Every row comes from one small tree of marks. The marks that hang from a mark follow it in brackets, in alphabetical order. Every link used is in the known rows. Which tree was each row made from?
In the rows, zero is written as 128.
Known rows
L(N(B U(M T))): [115 102 102 144 130 137 147 141 136 114 166 157 129 125 136 115 131 120
 105]
Y(U(M Q(R) T)): [125 129  51 111 106 161 101 103 104 121 161 200 131 160 179 151 125 138
 143]
M(U(Q T)): [196 204 101 122 104 128  84 130  89 141  68 173 112 145 169 147 135 126
 152]
B(N(L U(M Q))): [ 63  82 133 118 126 123 148 126 129 140 113 120 133 121  94 153 125 122
 135]
M(U(Q)): [182 197 121  96 121 128 108 123 109 151  80 130 107 140 153 155 130 118
 162]
C(T): [175 179 121 136 146  88 144 114 145 118 163  58 138 140 160 101 139  90
  84]
L(N): [131 121 104 103 148 121 146 141 155 109 180  67 135 126 154 116 122 128
 127]
U(M Q): [120 142 115 128 128 114 144 121 138 142  93 109 133 128 151 170 123  63
 132]
L(N(B U(Q(R) T))): [122  37 119 127 129 143  96 119  87 115 146 108 134 122 130 114 125 222
 142]
K(C): [172 239 111 147 115  88 175 128 172 115 137  95 106 125 176 126 132  52
 123]
N(U): [162 214 169 122 144 114 152 145 164 126 137  83 114 128 116 106 128  81
 119]
B(N(L U(Q(R) T))): [ 82  50 117 123 120 131  90 122  89 114 139 127 146 128 106 106 123 207
 141]
L(N(U)): [131 138 138 102 149 123 148 145 157 113 175  65 123 124 126 109 125 136
 125]
L(N(B U)): [141 125 154 114 151 132 157 141 155 121 165  74 114 117 108 106 129 149
 127]
U(Q(R) T): [139 115  99 135 122 123  90 118  97 116 116 115 146 135 164 125 123 148
 139]
N(L): [154 181 162 115 144 111 139 143 178 129 133 100 131 126 113 108 128 100
 123]
B(N(L U(M))): [ 69 109 120 112 141 125 165 136 159 123 174 130 137 125  97 113 125  97
 114]
R(Q): [164 252 180 118 139 124 141 136 143 140 119  78 120 114 143 127 124 110
 129]
Y(U(Q(R) T)): [159 158  82 112 105 155  88 111 100 117 149 165 122 159 164 133 126 175
 152]
L(N(B U(T))): [151 127 133 143 133 130 134 150 133 112 153 122 120 124 124  98 133 155
 118]

Write each row's tree
[ 95  81 122 112 134 127 142 127 131 134 132  94 131 121 137 168 122 124
 135]
L(N(U(M Q)))
[102  67 137 124 135 135 153 122 130 141 117 100 120 116 118 161 126 139
 134]
L(N(B U(M Q)))
[103 134 151 111 143 121 152 145 154 120 161  94 127 124  86  95 126 133
 126]
B(N(L U))
[ 74  84 114 148 108 123 124 132 108 130 100 168 138 129 111 145 127 130
 125]
B(N(L U(M Q T)))
[115 153 103 146 121 120 140 149 121 103 156 121 129 135 130  92 129 113
 115]
B(N(U(T)))
[167 144  71 101 115 143  64 112  73 127 118 168 129 146 178 126 128 167
 157]
M(U(Q(R) T))
[146 100 180 140 126 133  93 120 110 135  96 140 128 121  89 109 132 192
 138]
N(B L U(Q(R) T))
[129 126 196 135 131 125 148 122 150 162  72 138 117 114  77 154 132 108
 130]
N(B L U(M Q))
[114  52 104 113 129 135  86 125  92 107 155 101 142 127 150 119 120 207
 143]
L(N(U(Q(R) T)))
[115  92 115 148 123 140 115 111  99 132 114 160 133 126 130 131 128 129
 125]
N(B U(M Q(R) T))
[141 163 159 156 129 127 144 142 158 135 117 193 125 124  93 109 137  87
  99]
N(B L U(M T))
[135 176 145 142 128 118 134 147 160 127 129 186 133 129 113 114 133  74
 101]
N(L U(M T))
[105  89  67 137 121 131 102 110 101 118 128 150 155 135 175 143 120 108
 126]
U(M Q(R) T)
[165 183 214 125 148 122 153 142 174 141 120 105 111 117  67  96 135 119
 122]
N(B L U)
[ 95  83 151 102 143 133 117 110 137 140 131 125 142 121 103 138 120 131
 135]
N(L U(M Q(R)))
[129 147  96 159 110 115 122 129 118 134  78 156 136 134 164 163 127  70
 120]
U(M Q T)
[137  94 168 122 134 128 140 130 125 139 108  64 112 115 107 143 129 177
 148]
L(N(B U(Q)))
[137 133 175 165 113 125 126 132 128 152  59 182 122 120  93 148 137 116
 121]
N(B L U(M Q T))
[113  72 116 151 116 135 129 131 107 133 107 147 126 120 132 153 130 147
 123]
L(N(B U(M Q T)))
[146 182 131 163 125 128 152 140 145 128 124 174 119 129 124 114 135  63
  99]
N(B U(M T))
[ 76  10 107 101 147 150 130 105 112 128 169  93 138 116 127 139 120 178
 141]
L(N(B U(M Q(R))))
[ 50  42  55 131 118 138 114 113  80 110 158 146 150 134 150 127 119 145
 129]
B(N(U(M Q(R) T)))
[175 186 193 155 129 122 133 148 154 132 105 153 115 123  83  90 139 125
 113]
N(B L U(T))
[149 191  80 135  93 147 122 121 120 134 111 204 115 159 170 172 132  96
 136]
Y(U(M Q T))
[103  68 166 114 143 138 126 105 134 147 121 131 134 115  86 133 125 144
 134]
N(B L U(M Q(R)))
